In the rows, zero is written as 128.
Known rows, with every step that occurs
sive/gilomek/rivir/zoso: [106 129 160 146 118 146 137 133 129 111 128 109 171 178 117  93  99 129
 164 163 123 106  89 140 144 139 221 146 112 144 101]
posidog/zoso/deka: [109 171 167 143  94 112 144 147 129 136 106 141 150 198 107 134 107 121
 130 149 137 113  73 144 132 171 143 129 124 128 125]
bafe/zoso/posidog: [123 167 156 153 106  99 175 147  98 122 117 128 141 186 117 137  88 129
 162 147 139 154  73 141 145 105 145 120 109 105 119]
bafe/zoso: [124 159 157 132 105 117 162 128 102 142 133 115 147 179 113 140 101 130
 141 148 142 137  74 141 127 109 158 123 105 103 118]
zoso/pape: [105 147 189 153 118 132 155  98 131 109 103 113 164 227 119 132 105 139
 138 159 144 113  90 149 144 120 175 135  98 127 107]
zepafo/gilomek/rivir/zoso/pape: [126 104 174 161 140 134 155 104 116 133 116  92 185 218 127 126 106 124
 153 176 129  86 107 132 173 162 231 140 107 149  83]
sive/gilomek/rivir/zoso/posidog: [103 136 159 165 119 128 149 152 124  94 112 124 165 185 122  91  87 127
 183 163 118 125  89 141 160 133 207 142 115 147 103]
rivir/zoso/posidog/fodogo/zepafo: [165 151 149 178 105 121 187 137 132 137  97 116 131 228  67 133  91 146
 135 127 117  99  75 149 154 117 113 127 128 134 113]
bafe/zoso/posidog/fodogo/zepafo/gilomek: [158 114 127 152 117 111 197 141  95 154 123 108 122 215  90 148 101 129
 151 114 104 133  70 138 150 111 124 120 130 114  97]
gilomek/sive: [108 163 165 165 114 127 153 116 119 108 119 113 154 197 105 130 121 152
 154 140 151  93  76 160 153  80 151 129 109 127 117]
vono/gilomek/sive: [110 158 163 147 129 119 149 120 125 114 131  93 183 196 107 131 119 156
 163 142 132  87  74 158 159  96 148 137 106 135 111]
posidog/fodogo: [123 153 161 149 103 143 163 120 147 116 113 123 144 195 100 131 114 144
 142 136 124 112  66 158 126  96 148 124 114 115 112]
vono/gilomek/rivir/zoso/bafe: [146 126 166 154 129 122 136 152 105 124 123  92 187 215 121 123 102 148
 145 176 105  85  74 149 158 156 219 135 125 148  90]
pape/zoso: [125 162 167 155 105 125 156 138 127 145 126 139 152 183 120 132  91 134
 162 162 147 125  91 159 141 100 172 123 109 120 128]
zepafo/gilomek/rivir: [119  99 166 151 124 129 149 128 109 105 115 116 163 197 138 119 120 132
 170 158 103 117  83 147 151 108 217 130 121 137  92]
sive/gilomek/zepafo: [ 91 124 155 131  97 151 148 137 121  98 123 131 156 212 112 104  93 143
 174 132 113 145  98 157 116 136 161 140 102 137 102]
bovis/posidog/fodogo/zepafo/gilomek/sive: [145 121 135 162 118 118 165 119 127 125 134 102 135 244  86 136 128 148
 145 103 118  70  52 162 166 123 114 139 146 129 105]
fodogo/posidog: [119 165 186 132 112 106 146 103 101  93  95 153 155 174 112 124 103 150
 159 151 110 111  59 159 140  74 137 130 114 128 125]
zepafo/gilomek: [115 123 165 132 120 119 150 125 118 103 107 121 157 204 128 124 113 133
 159 150 122 101  73 153 145 117 165 127 112 126  88]
zepafo/gilomek/rivir/zoso/posidog: [130 119 158 172 128 109 163 151 108 108 103 120 165 198 129 116  97 126
 180 167 112 106  89 140 179 134 200 129 123 145  90]
bafe/zoso/posidog/fodogo/zepafo: [156 144 137 165 102 116 198 137 104 154 121 114 118 210  79 149  96 140
 139 115 115 148  69 141 138  95 116 121 127 110 121]
deka/zoso: [124 169 175 145 103 123 138 132 129 125 108 124 139 187 108 131  92 134
 143 162 137 123  51 159 125 129 152 121 106  99 131]
zepafo/fodogo/posidog/bovis: [100 177 206 115 119 108 139  72 100 101  90 127 153 157 106 140  96 151
 164 139 126 105  50 158 120 136 141 116 100 103 112]
sive/gilomek: [ 88 141 166 126 111 139 135 128 131  86 118 126 156 190 121  99 102 134
 162 144 129 120  70 154 126 116 172 140 105 128 100]
pape/zoso/posidog/fodogo: [129 169 151 181 103 126 181 156 142 140 117 150 137 185 106 137  88 134
 177 145 135 140  83 161 152  86 146 117 118 116 130]
rivir/zoso/posidog: [128 175 166 165 109 104 163 146 125 106  93 132 154 201 106 121  84 136
 157 160 140 106  79 149 159 128 141 127 112 129 111]
fodogo/zepafo/gilomek/rivir/zoso/bafe: [169  78 153 169 128 123 151 143  75 137 110  95 148 252 110 125 107 144
 126 156  98  71  78 145 165 153 212 130 143 153  75]
posidog/zoso: [ 90 152 148 154 101 107 144 147 125 132 116 125 151 185 114 132 107 135
 139 150 142 120  79 155 142 123 159 135  94 110 126]
bovis/posidog/fodogo/zepafo/gilomek: [152 111 143 139 109 116 161 128 136 120 121 117 133 247  98 131 115 137
 138 112  97  95  48 159 145 145 120 138 147 123 100]
deka/zoso/posidog: [122 177 173 162 104 105 149 152 124 106  94 139 132 195 111 128  81 133
 165 162 132 141  50 160 142 125 137 118 110 101 133]
pape/zoso/posidog/bovis: [ 96 179 168 174 110 103 168 150 111 133 104 156 148 195 118 141  69 136
 187 153 164 149  85 157 148 113 157 110 102 104 132]
sive/gilomek/rivir/zoso/posidog/bovis: [ 77 145 163 165 124 123 148 145 113 100 107 126 167 190 117 100  76 131
 191 155 139 128  84 138 150 151 204 132 106 129 105]
sive/gilomek/zepafo/fodogo/posidog: [102 138 184 102 107 139 137  93 105  90 113 127 154 162 106 110  92 147
 183 128  87 130  78 162 115 149 145 140 104 137 100]
bafe/zoso/rivir: [123 162 191 145 102 123 174 125 113 133 143  83 138 199 124 148 115 131
 147 153 160 148  99 142 133 113 196 120 102 103 118]
zoso/rivir: [114 156 209 157 102 131 161 122 138  95 117  95 143 219 128 134 122 143
 154 155 148 128  97 158 138 106 196 124 106 120 112]

Rows
[ 92 163 144 149  93  85 133 158 138 118 126 133 150 201 121 128 103 129
 141 145 139 120  57 160 149 158 140 145 111 104 136] => bovis/posidog/zoso
[162  90 130 174 122 121 198 141  88 157 130 102 128 208 101 144 109 129
 163 122  85 149  78 133 157 100 176 123 139 125 101] => bafe/zoso/posidog/fodogo/zepafo/gilomek/rivir
[123 172 208 157 100 129 150 131 140 117 119  92 130 206 119 139 108 135
 149 168 153 134  76 160 130 134 189 118 103  98 131] => deka/zoso/rivir
[136 110 160 152 127 126 152 130 113 127 118 105 172 191 124 119 109 127
 161 169 116  88  91 139 161 141 214 132 119 143  88] => zepafo/gilomek/rivir/zoso
[123 169 185 120  90 113 145 111 103 138 102 142 148 168  92 146  97 135
 152 132  98 124  80 152 120 203 116 128 123 136 125] => gilomek/zepafo/fodogo/posidog/zoso/deka
[102 159 196 119 104 121 151  81  89 111  95 132 153 177  97 145  86 158
 176 126 112 130  76 161 110 153 130 117  98 112 113] => gilomek/zepafo/fodogo/posidog/bovis
[115 153 173 142 117 124 167 102 107 147 130  99 160 205 115 146  99 127
 133 156 157 133  91 134 138 130 175 130  94 110 112] => bafe/zoso/pape
[ 77 137 157 115 102 121 131 116 104 121 123 125 152 145 104 116  93 140
 176 128  97 136  84 159 124 169 146 147  90 125 115] => sive/gilomek/zepafo/fodogo/posidog/zoso
[133 153 165 163 108 123 146 158 102 136 121 140 143 213 126 134  92 141
 145 167 145 114  76 166 144 115 187 117 121 122 113] => pape/zoso/bafe
[ 98 145 145 163 103 103 133 167 102 123 111 127 142 213 122 131 108 142
 124 155 139 110  64 162 146 138 173 128 106 111 111] => posidog/zoso/bafe
[136 110 150 161 128 120 163 112  94 126 118  96 144 232  95 134 125 152
 147 122 126  74  78 154 167  91 142 132 124 141  95] => fodogo/zepafo/gilomek/sive
[129 150 193 120 100 125 152  88 100 106 100 129 150 170 102 136  96 156
 170 134  91 126  80 164 121 135 132 127 108 130 112] => gilomek/zepafo/fodogo/posidog
[100 182 171 163 113  99 163 138 114 111  88 135 156 206 102 131  72 138
 164 152 162 109  75 146 148 147 140 117 100 112 113] => rivir/zoso/posidog/bovis
[141 181 185 143  99 131 156 137 130 148 116 154 151 197 111 136  91 121
 152 161 145 119  85 148 131 148 155 118 138 138 127] => pape/zoso/deka
[124 134 183 173 125 139 156 101 129 133 114  98 180 213 115 125 101 134
 140 177 139  99 107 135 161 142 223 140 104 145 107] => gilomek/rivir/zoso/pape
[ 94 164 159 144 108  87 140 129  99 123 105 150 153 158 110 129 102 143
 150 150 119 116  66 157 150  93 137 138  99 116 140] => fodogo/posidog/zoso
[138 156 166 153 110 120 140 146 107 116 105 117 152 225 110 124  96 145
 120 166 143  74  67 155 146 150 170 123 119 130  94] => rivir/zoso/bafe
[ 84 156 159 158 107  94 137 132 143 125 124 121 163 225 125 134 101 126
 133 153 152 118  75 153 160 178 159 153 100 109 131] => bovis/posidog/zoso/pape
[ 96 168 192 159 106  93 151 127 112 115 115 118 144 177 122 138 116 144
 157 156 134 127  88 159 156  98 175 134  97 116 140] => fodogo/posidog/zoso/rivir
[132 160 172 151 105 121 127 152 106 116 104 126 130 218 116 131  93 141
 128 168 134 112  38 166 128 149 165 114 118 101 117] => deka/zoso/bafe
[155  85 145 157 112 127 162 130 128 122 128 112 140 238 108 126 122 136
 151 121  78 110  58 153 152 135 172 141 155 134 103] => bovis/posidog/fodogo/zepafo/gilomek/rivir
[152  85 146 184 121 128 184 137 113 118 104 117 133 229 104 130 115 141
 168 124  75 128  78 149 163  92 176 128 141 142  95] => zoso/posidog/fodogo/zepafo/gilomek/rivir
[122 163 157 142  94 123 151 131 159 102 123 134 145 210 107 127 110 139
 145 130 123 112  45 164 132 131 131 134 131 109 122] => bovis/posidog/fodogo
[ 75 147 187 102 111 135 136  85  93  96 107 130 157 169 101 120  81 151
 189 120 108 134  74 158 104 169 143 130  94 118 103] => sive/gilomek/zepafo/fodogo/posidog/bovis
[148 109 145 165 117 118 184 136 120 115  97 121 127 238  94 134 107 142
 156 116  95 113  67 154 156 102 124 125 133 131  91] => zoso/posidog/fodogo/zepafo/gilomek
[134 139 171 165 111 132 153 128 123 126 116 111 168 188 113 118 104 137
 150 169 126 103  90 143 150 123 208 133 115 138 112] => gilomek/rivir/zoso
[132 105 157 178 132 103 173 136  84 133  93 112 153 235 102 132  85 137
 169 142 116 107  87 135 168 150 181 123 124 136  94] => fodogo/zepafo/gilomek/rivir/zoso/posidog/bovis
[120 159 183 155 121 129 155 100 133 131 108 102 174 220 105 130  95 134
 128 169 158  84  96 140 154 154 171 138  95 134 104] => rivir/zoso/pape
[123 138 181 131  93 144 157 106 127 116 112 105 148 198 105 139 101 148
 157 133 114 131  93 161 113 162 154 125 102 124  98] => gilomek/zepafo/fodogo
[150 100 145 144 117 136 172 116 123 133 112 106 133 231  89 135 119 143
 136 117  98  94  69 153 138 107 137 128 130 130  90] => posidog/fodogo/zepafo/gilomek
[105 157 157 153 111  84 129 148  76 115 100 152 144 188 118 130 102 151
 136 155 117 105  51 164 154 111 152 130 112 118 125] => fodogo/posidog/zoso/bafe
[142 178 178 120  98 122 162 126 107 145 123 128 146 192 106 142 101 118
 132 147 140 131  69 130 116 159 142 117 134 121 117] => bafe/zoso/deka
[121 170 165 176 106 108 168 158 122 126 110 154 145 188 124 132  80 133
 181 162 143 144  90 160 159  93 159 121 112 122 131] => pape/zoso/posidog
[117 136 161 122 113  97 130 136  81 132 119 108 167 183 108 146  95 159
 156 139  77 114  69 168 140 188 146 137 102 128 103] => vono/gilomek/zepafo/fodogo/posidog/zoso/bafe
[156 154 154 176 100 122 173 143 132 138  96 125 109 218  73 140  88 143
 143 129 109 135  47 161 137 114 109 119 127 104 135] => deka/zoso/posidog/fodogo/zepafo
[110 183 164 136  87  91 131 157 143 122 116 149 149 212 115 130 104 116
 134 144 138 115  53 150 138 208 127 139 139 121 136] => bovis/posidog/zoso/deka
[119 131 164 132 105 128 158 136 123 120 122 111 181 218 111 133  95 154
 170 137  97 136  95 158 127 136 145 137 104 137 106] => vono/gilomek/zepafo
[147 138 155 177 102 123 185 133 130 114  94 129 122 231  81 135 102 150
 145 117 104 128  68 157 144  86 117 125 131 126 116] => zoso/posidog/fodogo/zepafo
[156 118 138 176 118 119 191 151 117 157 116 135 127 221  96 142  92 134
 170 127 109 122  85 157 164  99 137 121 133 130 108] => pape/zoso/posidog/fodogo/zepafo/gilomek
[149 185 188 133 101 128 150 125 134 128 100 132 160 208  95 127  96 124
 128 160 143  81  75 137 130 181 139 124 135 145 108] => rivir/zoso/deka
[ 87 129 154 125 105 120 120 137  81 111 119 125 143 176 111 117  92 148
 160 133  95 123  71 167 127 187 161 140 101 127  99] => sive/gilomek/zepafo/fodogo/posidog/zoso/bafe
[129 177 159 169 102 123 163 149 146 119 100 136 124 188  96 135  88 133
 160 146 124 137  44 162 136 119 126 115 115  95 133] => deka/zoso/posidog/fodogo
[ 80 146 162 166 115 113 149 122 132 137 114 110 163 209 117 138 105 132
 131 158 154 119  96 147 154 143 176 142  83 117 120] => posidog/zoso/pape
